Each row was made from one walk, in order. Every step used is in the known rows, and no mark comes twice. Write each row's walk.
In the rows, zero is written as 128.
Known rows:
zogolov, sasot, zofo: [134  73 139 121 157 136 116 116  99 144 160 155 123 129 160  92 132 120
 125 154 125 120  93 118  96 159 141 136 161 112 132 129 112 132 122  94
 148 167 168 112 122 132  96 106 140 126 120 131 136 142 127]
lokuf, zovapat, dobagil, gage: [124 173 151 147 103 123 159 154 174 118  58  70 118 138  91 169 125 124
 128  87 137 108 155 161 159 104 109 128  90 148  85 141 135 133 118 159
 112  94  85 168 132 134 178 135 102 118 124 113 134 131 102]
lokuf, zovapat, dobagil: [132 162 132 139 109 125 145 146 160 107  76  87 123 133 113 169 141 121
 120 106 138 120 157 142 149 106 116 134 102 153  99 144 141 130 102 144
 116 104 103 159 138 133 172 128 115 136 111 110 128 129 107]
vepo, zogolov, pekap, nepid: [ 99 115 117  78 142 124  76 151 112 166 143 141 167 148 110 114 133 153
 145 136 106 127 170 127 153 122 116 151 190  77 147 134 140 115 154 102
 146 120 118 121  65 125 152 148 148 148 144 158 159 112 101]
dobagil, gage: [115 123 145 137 139 134 147 131 143 128 116 107 110 127 111 130 127 133
 136 112 125 126 137 144 123 133 124 120 105 118 114 126 123 145 126 142
 120 128 119 132 132 130 134 122 124 114 122 122 118 145 128]
tuli, gage: [121 148 134 139 126 125 137 137 145 118 117 114 114 139 116 157 139 124
 121 124 135 127 132 138 123 130 128 116 109 137 122 121 111 133 132 125
 133 126 122 140 129 125 127 125 132 130 112 127 105 153 112]
sasot, lerek, poti: [161  77 107 116 160 155 142  96  45 101 141 146 117 115 164 107 139 118
 150 152 141 149 137 108  84 140 165 150 115 131 148 111 116 142 115 134
  99 179 159 113 120 154  88 129 125 128 122 126 106 122 146]
veke, zofo, sasot, lerek: [148  59 117  92 140 139 123  79  60 131 173 166 137 119 192  71 123 123
 129 140 139 145 101  78  79 164 180 134 151 118 170 140 142 106 121 128
  85 155 199  85 149 143  80 111 127 113 136 139  93 128 141]
dobagil, gage, tuli: [122 155 143 157 136 138 154 140 153 124 114  97 121 130  93 143 119 130
 130 103 137 133 135 166 151 100 104 123  86 128 113 118 112 144 126 129
 132 109  84 154 139 123 130 132 116 113 119 120 140 156 135]
dodarum, tuli, gage: [127 182 133 156 116 124 146 161 144 103 114  95 112 134 101 187 128 110
 122 103 140 121 121 144 137 123 139  92  91 152 121 121  95 126 134 127
 139 123  92 157 148 122 131 137 126 137 108 124 106 153 115]
sasot, zofo, ravol: [119  82 137 123 154 126 117 104 135 128 147 157 112 114 176  92 122 130
 113 178 107 119  89  89 106 158 152 138 166 113 137 133 119 124 120 100
 132 145 186 107 157 144 102  88 117 108 112 160 129 131 118]
lokuf, zovapat, tuli, dodarum, zesa: [144 236 127 201 110 104 176 193 187  92  71  43 100 131  58 228 126 112
  97  76 145 113 113 165 154  76 129  80  32 193 101 128  88 122 118 119
 152 125  50 176 151 144 192 158 103 145  90 100 153 116 122]
sugu, ravol, zofo, sasot, lerek: [135  46 138  86 129 134 117  60  95 129 181 170 146 111 212  50 108 121
 123 162 126 150  85  60  70 174 177 148 168 122 179 130 130  93 116 132
  83 155 227  84 180 146  55  86 125  79 146 170 108 110 140]
vepo, zogolov, sasot, lerek: [142  55 113  91 163 147 116 101  69 152 168 183 152 138 147  69 128 131
 161 145 152 141 117 103 110 138 127 141 174  91 165 133 112 117 132 112
 122 160 154 113  93 130  95 130 158 137 132 130 120 139 167]
sugu, ravol, zofo: [119  80 147 114 119 124 119  88 155 119 157 139 122 106 172  92 117 130
 101 152 113 143 104 103  94 165 143 143 144 121 160 146 137 109 108 124
 115 132 183 108 177 149  86  84 124  76 126 155 121 116 124]
gage, tuli: [130 145 124 146 143 139 140 129 136 113 131 116 126 127 116 144 138 126
 123 119 137 148 136 145 140 106 116 130  97 136 128 120 119 141 113 112
 137 116 101 146 144 126 124 125 130 131 107 112 135 152 139]
sasot, zogolov: [114  85 102 108 124 135 117 116 104 140 137 147 135 122 144 114 139 138
 135 139 129 144 140 113 112 157 115 120 145 102 118 137 147 144 130 146
 116 124 148 118 128 129 124 131 138 138 128 119 111 141 140]
nevof, zogolov: [109 108 111  99 118 143 110 116 120 140 137 157 136 128 127 117 132 140
 145 120 121 144 143 145 116 143 118 127 144 112 138 125 146 123 120 122
 122 128 150 115 132 121 129 141 136 136 122  98 120 150 137]
dore, sasot, zofo, ravol, sugu: [120  71 143 113 170 125 116  84 122 136 188 181 121 103 216  31 106 128
 119 191  86 129  84  77 103 199 186 165 203  96 157 150 107 116 117 126
 111 167 219  95 191 115  51  74 107  87 137 167 131 113 111]
zesa, dodarum, tuli: [124 179 129 159 125 135 148 149 133  78 109  95 105 121 110 185 143 111
 120  96 143 139 110 128 122 117 160  92  69 162 135 130  98 136 118 125
 129 144  75 156 152 133 155 127 134 135 110 121 116 140 130]
nepid, dobagil, gage, tuli, zovapat: [133 202 158 166 107 124 155 159 193 125  92  70 102 135  65 181 113 121
 113  81 133 122 146 167 173  63  76 117  87 150  85 109 125 140 110 137
 131  83  57 168 126 115 156 135 118 124 113 108 149 137 154]
nevof, zogolov, pekap, nepid, dobagil, zovapat, tuli: [113 196 133  98  89 103  82 178 159 180  95 118 160 131  58 169 114 146
 138 108 119 106 179 169 195  70  81 141 146 118 114 108 184 121 143 130
 160  89  90 104  59  98 188 191 127 146 151 130 190  89 112]
zogolov, pekap, nepid, dobagil, zovapat, tuli, dodarum: [138 220 140 141 106  93 117 189 189 132  75  68 124 133  51 216 130 142
 108 104 113 105 158 154 191  41 109 128  84 152 108 109 148 133 130 129
 168  97  49 121  63 111 208 174 128 144 144 151 191  67 113]
dobagil, gage, tuli, zovapat: [126 190 142 167 121 124 154 153 172 119 102  74 119 133  76 164 110 123
 114  92 136 127 139 165 168  83  90 106  88 154  94 126 106 130 138 126
 136  96  61 169 144 140 148 133 106 122 127 116 149 151 137]
pekap, nepid: [115 140 134 118 158 126 115 138 123 121 140 121 149 118 131 137 151 141
 139 128 113 136 155 113 144 136 138 135 129 116 122 124 133 139 119 127
 134 128 115 116 107 112 144 122 134 146 129 126 132 115 119]
lokuf, zovapat, tuli: [133 185 128 159 117 108 148 169 155 116  86  85 131 126  95 180 132 128
 115 108 152 119 141 152 154 105 104 116  87 157 109 127 123 128 130 134
 144 119  97 142 147 138 168 143 110 140 107 106 137 135 114]
vepo, zogolov: [114 101 115 108 144 138 125 123 125 139 146 150 120 135 127 111 135 140
 140 124 132 144 147 126 122 138 110 132 152 105 148 142 129 132 128 113
 126 125 135 138 117 132 139 123 139 144 115 121 115 145 141]
ravol, zofo, sasot: [125  90 136  98 120 126 128  93 111 136 162 150 134 129 171  90 131 124
 119 126 120 147 113 106  82 172 163 134 153 131 155 139 138 121 125 129
 106 145 193 105 165 117  99 100 124 121 143 126 109 134 110]
gage, tuli, zovapat, dobagil: [140 193 121 166 105 133 142 147 176  96  85  76 118 133  98 178 134 117
 114 114 149 137 143 155 172  66  96 125  91 182 102 145 129 129 107 121
 134  83  63 186 135 134 169 130 114 139 117 107 144 141 125]
zogolov, vepo: [122  86  96 139 136 112 107 126 116 136 123 149 139 142 138 131 136 131
 139 139 114 121 147 137 114 151 115 134 144 115 139 131 131 133 128 110
 123 132 142 112 123 136 116 123 142 133 122 111 112 152 127]
dore, sasot, zogolov, pekap: [118  71  86  77 124 136  87 111  71 165 156 161 164 134 153  77 135 142
 145 158 111 144 147 120 104 167 135 138 193  69 128 133 134 127 154 150
 124 154 169  98 122 129 103 153 155 119 152 140 135 136 107]
vepo, zogolov, nevof: [109  78 105 103 138 136 109 120 122 158 145 185 124 158 127  96 130 152
 135 140 116 124 144 142 129 147  97 135 188  87 151 146 127 118 151  98
 135 105 137 121  98 131 145 141 161 152 114 135 123 146 144]
pekap, nepid, dobagil, zovapat: [127 175 158 116 142 109 131 144 159 136 119 106 125 108  97 161 138 129
 125  98 114 123 177 122 179 100 112 138 115 124  97 114 164 152 107 148
 126 100  90 108  84  99 172 126 129 144 133 124 146  85 137]
nepid, pekap: [123 107 121 103 110 138  97 121 119 141 145 126 138 157 118 122 147 139
 120 130 116 122 150 126 119 140 138 140 119 108 133 126 131 149 108 116
 132 132 145 107 131 104 139 114 154 132 115 145 104 129 132]
pekap, nepid, dobagil, zovapat, tuli, gage: [128 250 162 156 110  88 144 188 192 138  87  81 122 123  59 209 125 125
 114  98 147 103 164 150 204  67  93 117  89 160  91 108 144 147 142 145
 157  85  59 135  75  90 185 157 112 147 136 130 153  97 114]
poti, lerek, sasot, zogolov: [143  90 107 111 142 153 135  93  53 120 164 179 147 109 178  77 143 123
 160 151 145 132 133  94  88 181 145 138 151  90 117 114 159 137 159 177
 121 163 162 117 123 141  87 127 141 139 152 118  74 124 136]
sasot, lerek: [143  88 113 118 157 142 132 103  94 113 138 143 129 118 152 117 140 125
 149 142 141 143 128  96 104 132 152 138 118 122 139 119 124 132 110 135
 108 152 146 103 126 142 111 124 139 122 118 134 106 134 152]
zovapat, dobagil, gage, tuli, dodarum: [132 195 137 175 106 145 169 151 195  88  69  65  95 141  78 186 125 132
 123  94 138 132 122 175 160  56 113 122  47 173 110 135 109 141 107 131
 130  89  45 195 121 116 172 146 110 115 128 119 149 135 131]
pekap, nepid, dobagil, zovapat, tuli, dodarum: [141 237 147 160 120  96 151 176 199 111  88  74 106 114  64 216 135 140
 111  92 126 118 152 142 193  56 109 116  59 172 101 113 140 150 112 136
 154  95  47 130  79  96 207 155 116 153 137 122 168  73 141]
lerek, sasot: [130 123 131 126 139 142 145 114 107 115 145 149 122 117 155 104 149 129
 143 138 123 138 130 122  94 166 141 133 119 118 128 114 131 144 128 147
 117 150 159 126 142 123 101 110 142 122 124 111  93 138 123]
gage, tuli, zovapat: [135 177 122 157 126 126 138 143 155 107 117  89 124 129 101 166 127 120
 108 110 136 139 138 147 159  89  99 116  98 161 109 128 112 125 126 112
 141 105  79 160 151 142 144 126 121 139 114 111 142 149 140]
sugu, ravol: [118  92 139 130 138 134 122 106 138 113 143 127 120 112 159 111 131 135
 116 151 116 141 120 111 112 145 127 133 127 119 143 124 124 122 103 124
 118 129 157 120 161 150 103  94 139 100 102 142 116 127 134]
pekap, nepid, dobagil, gage, tuli, zovapat: [119 233 167 154 120 115 138 177 191 131 103  69 133 128  61 185 117 133
 121  81 122 116 163 155 205  63  81 124 101 141  77 110 128 138 118 134
 142  76  39 160  91  92 170 143 114 135 134 116 172 109 141]
zesa, dodarum, tuli, zovapat, dobagil, gage: [121 242 145 186  82 129 163 177 188  73  46  40  89 134  66 218 121 102
 117  71 152 112 119 155 163  76 132  82  49 201  96 151 102 130 128 148
 123 103  22 205 140 142 202 138 104 126 130 122 131 133 111]

Which walk is each row?
[158  68 111  97 154 154 136  84  18 115 158 159 131 125 187  79 137 112
 152 148 138 154 131  98  70 155 179 146 136 135 156 102 111 134 122 137
  87 184 194 104 133 142  73 125 123 140 132 120  99 125 140]	zofo, sasot, lerek, poti
[132 211 137 167 115  96 158 162 176 128  88  86 107 129  75 187 117 116
 108 109 162 113 137 161 169  88  99 102  74 176 109 124 120 139 163 136
 153 104  83 143 128 137 162 148 103 134 128 129 132 139 107]	dobagil, zovapat, tuli, gage
[156 120 128 132 163 151 151  98  74  98 155 157 131 108 169  93 151 115
 154 138 141 130 132 107  89 161 160 148 121 113 126 107 140 134 139 157
 128 173 147 121 133 142  90 111 142 134 132 116  73 125 127]	poti, lerek, sasot
[140 175 114 170 122 125 151 155 167  90  99  91 101 129 100 187 142 142
 115 123 137 138 112 145 128  93 130 106  62 172 135 124 106 139 117 119
 151 133  93 144 132 130 166 144 128 139 110 113 132 130 132]	zovapat, tuli, dodarum
[144  72 157 130 174 134 131  78  94 114 183 194 120  96 227  30 108 114
 134 197 105 107  74  60  84 201 192 173 182  97 154 126 138 109 136 141
 123 180 210 102 174 139  36  66 105  98 147 173  93  96 115]	poti, lerek, sasot, zofo, ravol, sugu
[106  82  84 109 112 119  87 121 108 159 130 183 155 145 130 116 121 140
 154 131 109 122 150 155 117 157  99 136 174 102 149 129 146 117 136 105
 119 125 156 106 117 126 116 147 140 136 136  93 119 158 133]	nevof, zogolov, vepo
[136 201 119 193 123 121 164 172 174  90  95  64  91 123  79 204 135 119
 111 102 141 130 101 156 132  88 140  84  40 186 123 129  92 134 110 111
 156 137  71 165 141 133 176 148 120 142  90 106 138 126 131]	zovapat, tuli, dodarum, zesa
[115  69 152  97 114 125 116  76 127 134 173 153 135 116 195  67 115 126
 105 147 111 149  96  92  80 180 157 141 164 127 167 136 133 102 116 125
 104 140 218 100 190 137  73  78 122  89 136 151 112 117 118]	sugu, ravol, zofo, sasot
[114  33 152 100 160 124  96  99 122 170 187 201 131 133 191  21  94 137
 122 187  99 118  73  87 114 180 141 160 235  79 180 160 113 100 131  91
 134 150 204 113 145 119  58  76 116 110 137 168 145 118 131]	vepo, zogolov, sasot, zofo, ravol, sugu
[139 225 152 166  96  96 159 169 198 134  77  82  91 128  62 204 121 115
 110  99 158 110 147 161 172  68  88 109  74 174  98 110 140 148 134 147
 148  92  78 143 108 109 172 148 114 136 116 119 131 124 126]	nepid, dobagil, zovapat, tuli, gage
[117 216 162 135 105 113 106 188 181 153  89  63 150 148  51 186 112 136
 119  93 108 104 168 166 202  51  82 134 126 122  83 104 138 119 135 124
 156  77  39 150  76 108 172 160 126 126 141 146 196 103 114]	zogolov, pekap, nepid, dobagil, gage, tuli, zovapat
[110  58  74 119 117 111  91 121  92 158 130 172 155 139 147 116 132 139
 145 150 119 122 147 125 113 169  99 127 172  95 130 139 151 135 149 128
 116 120 155 107 114 134 114 138 141 140 143 115 112 148 137]	sasot, zogolov, vepo
[ 95 138 152  87 121 126  91 168 149 183 116 121 147 153  76 132 119 158
 151 107 100 109 176 147 167  99  91 150 180  67 121 119 153 125 142 128
 139  98  98 129  41  97 164 158 145 130 142 154 165 101 116]	vepo, zogolov, pekap, nepid, dobagil, gage
[146 224 126 194 123 103 179 172 189  97  85  52  82 114  55 211 120 107
 100  84 144 116 115 162 160  70 127  80  24 200 107 133 105 140 129 124
 150 120  50 161 139 147 190 152 103 143 107 115 153 113 135]	dobagil, zovapat, tuli, dodarum, zesa
[107  44 128  77  95 126 100  75 105 157 182 176 151 117 205  52 108 132
 110 158 116 149  97  80  80 199 141 130 193 104 159 146 153 103 135 145
  93 129 230  95 182 135  67  94 122  94 157 154 114 117 126]	sugu, ravol, zofo, sasot, zogolov
[139  60 108  82 140 153 101  97  62 151 158 190 169 131 149  76 126 132
 166 141 139 142 114 120 101 145 135 140 165  95 155 116 126 111 124 120
 118 166 167  95 107 121  88 147 153 130 140 106 126 143 161]	nevof, zogolov, sasot, lerek
[169  56 119 107 166 155 133  92  23 116 155 161 139 125 168  77 140 116
 151 158 145 147 120 115  82 145 163 151 133 119 152 111 103 137 117 125
 114 196 169 108 108 145  63 127 138 128 131 116 118 123 150]	zogolov, sasot, lerek, poti
[101  19 119  73  88 123  82  73 103 175 181 210 158 139 204  36 105 144
 107 175  98 130  95  92  86 208 129 134 227  87 162 150 148  92 157 129
 106 111 232  80 162 135  78 112 143 103 155 170 122 118 129]	sugu, ravol, zofo, sasot, zogolov, nevof
[138 197 125 186 134 137 166 155 167  86 115  71  97 129  81 191 131 111
 107  89 133 141 107 160 143  77 137  95  43 171 120 122  85 132 101  97
 145 123  55 178 147 131 150 142 124 134  90 108 149 135 147]	gage, tuli, dodarum, zesa
[154  66 123 112 165 146 122 100  71 128 154 158 150 127 155  90 142 122
 150 148 145 142 110 103  99 138 149 140 138 111 145 118 111 127 114 127
 120 173 155 100 114 132  87 121 154 127 128 124 118 135 153]	zogolov, sasot, lerek
[134 223 143 201 107 143 184 169 204  85  65  41  85 136  57 203 120 112
 118  75 141 123 112 186 164  51 123  98  24 186  98 137  94 139  99 123
 135  91  23 215 129 121 179 152 101 115 106 115 156 133 131]	zovapat, dobagil, gage, tuli, dodarum, zesa
[147 194 123 170 123 105 167 153 180 100  90  79  91 121  78 196 126 129
 104 105 143 126 127 151 157  75 117  99  45 185 122 130 116 144 133 130
 147 116  71 138 131 144 184 147 109 141 130 123 146 117 134]	dobagil, zovapat, tuli, dodarum
[108  50  95  87 113 132  94 104  74 173 155 194 153 156 166  76 136 143
 136 152 114 128 129 117 105 183 118 121 201  90 132 130 139 122 160 134
 117 116 183  94 122 118 121 144 159 159 139 132 108 145 134]	zofo, sasot, zogolov, nevof
[130  84 129 102 128 129 124  97  91 134 166 146 126 125 175  86 128 127
 112 126 123 143 110 108  89 172 158 126 148 122 160 144 144 113 120 124
 105 139 189 103 161 134  97 104 126 123 129 120 101 137 118]	veke, zofo, sasot
[107  40 103  72  96 122  93  88  88 179 169 207 155 150 181  60 121 142
 120 152 108 130 112 107  85 199 132 130 216  91 147 152 152 113 166 132
 110 117 210  83 138 115 102 133 144 135 161 144 116 132 125]	ravol, zofo, sasot, zogolov, nevof
[122 173 141 163 114 146 155 143 171 112  81  85 115 134  90 156 127 128
 138 107 148 132 139 173 163  77 103 134  78 150 106 135 129 146 112 138
 127  87  69 181 125 114 154 136 109 111 121 116 142 151 122]	zovapat, dobagil, gage, tuli
[ 98  96 105  80 121 122  66 147  91 165 135 139 181 137 129 121 141 153
 141 152 104 124 163 116 141 143 120 140 183  77 117 129 158 126 156 133
 141 122 132 101  76 123 141 155 143 142 157 157 156 109 101]	sasot, zogolov, pekap, nepid
[128  59 149 116 160 129 107 101 109 144 160 171 133 124 180  66 127 128
 116 184 110 116  71  94 101 165 151 141 186 104 142 133 106 118 124  91
 146 166 196 102 143 134  77  84 130 110 123 150 141 133 120]	zogolov, sasot, zofo, ravol
[147  87 143 125 173 144 139  82  82 108 174 188 123 100 209  55 127 114
 136 187 122 109  82  69  82 184 182 159 173 102 135 113 130 118 148 129
 133 184 199 106 154 153  62  84 122 108 138 158  92 114 112]	poti, lerek, sasot, zofo, ravol
[121  87 121  94 126 144 101 113  95 155 149 171 156 136 132  90 134 137
 149 127 124 140 123 148 112 152 115 131 161 101 142 124 130 120 120 116
 137 149 157 111 120 109 104 141 153 138 131  86 131 152 139]	nevof, zogolov, sasot
[139  63  79 122 135 128 111  99  42 138 159 206 167 126 181  77 135 124
 168 161 135 112 141 105  90 192 125 146 180  83 127 120 162 129 174 156
 120 159 166 107 107 144  74 135 146 140 167 113  74 132 134]	poti, lerek, sasot, zogolov, vepo
[137  65  97 105 138 147 117  91  48 139 165 214 151 130 178  60 142 135
 157 166 130 112 130 109  95 190 132 142 185  72 121 117 154 126 179 160
 131 143 163 100 105 138  95 145 164 148 151 131  83 126 137]	poti, lerek, sasot, zogolov, nevof
[125 211 138 172  92 126 156 171 182  96  64  51 101 129  75 196 114 109
 131  86 139 108 135 160 169  87 114  91  80 182  88 149 118 125 122 151
 122  91  52 190 146 136 180 139 101 131 126 116 131 135 114]	dodarum, tuli, zovapat, dobagil, gage
[117 138 143  99 125 122  83 156 135 147 117 114 148 135 108 155 149 146
 135 128  96 121 167 127 147 103 124 155 154  93 116 105 157 130 107 126
 145 117 114 103  66 100 153 140 157 137 125 144 156  94 110]	zogolov, pekap, nepid, dobagil
[142  64 122  87 134 135 126  74  79 134 170 169 144 123 188  74 122 117
 136 140 135 150 103  78  72 165 182 144 157 128 165 133 134 112 126 135
  90 162 204  87 155 128  80 109 125 113 151 146 104 123 133]	ravol, zofo, sasot, lerek
[136 174 127 155 132 106 153 146 158 121  99  95 111 113  92 164 125 122
 118 115 152 126 146 151 157  97 104 114  80 163 115 128 137 149 141 137
 143 114  95 125 137 143 164 137 109 138 124 120 137 131 125]	dobagil, zovapat, tuli
[134 199 121 164  97 128 141 161 165  84  82  67 108 126  98 197 131 107
 125 101 140 122 136 143 161  93 124  99  89 186  99 150 124 121 108 136
 127  99  70 180 149 137 178 131 117 146 112 109 123 137 117]	dodarum, tuli, zovapat, dobagil
[118  47 140  95 160 130 101 102 108 166 176 197 134 137 171  46 112 136
 125 180 116 118  80  93 111 164 128 148 222  84 162 146 104 110 141  80
 144 155 195 118 124 132  85  92 132 120 128 152 143 135 131]	vepo, zogolov, sasot, zofo, ravol
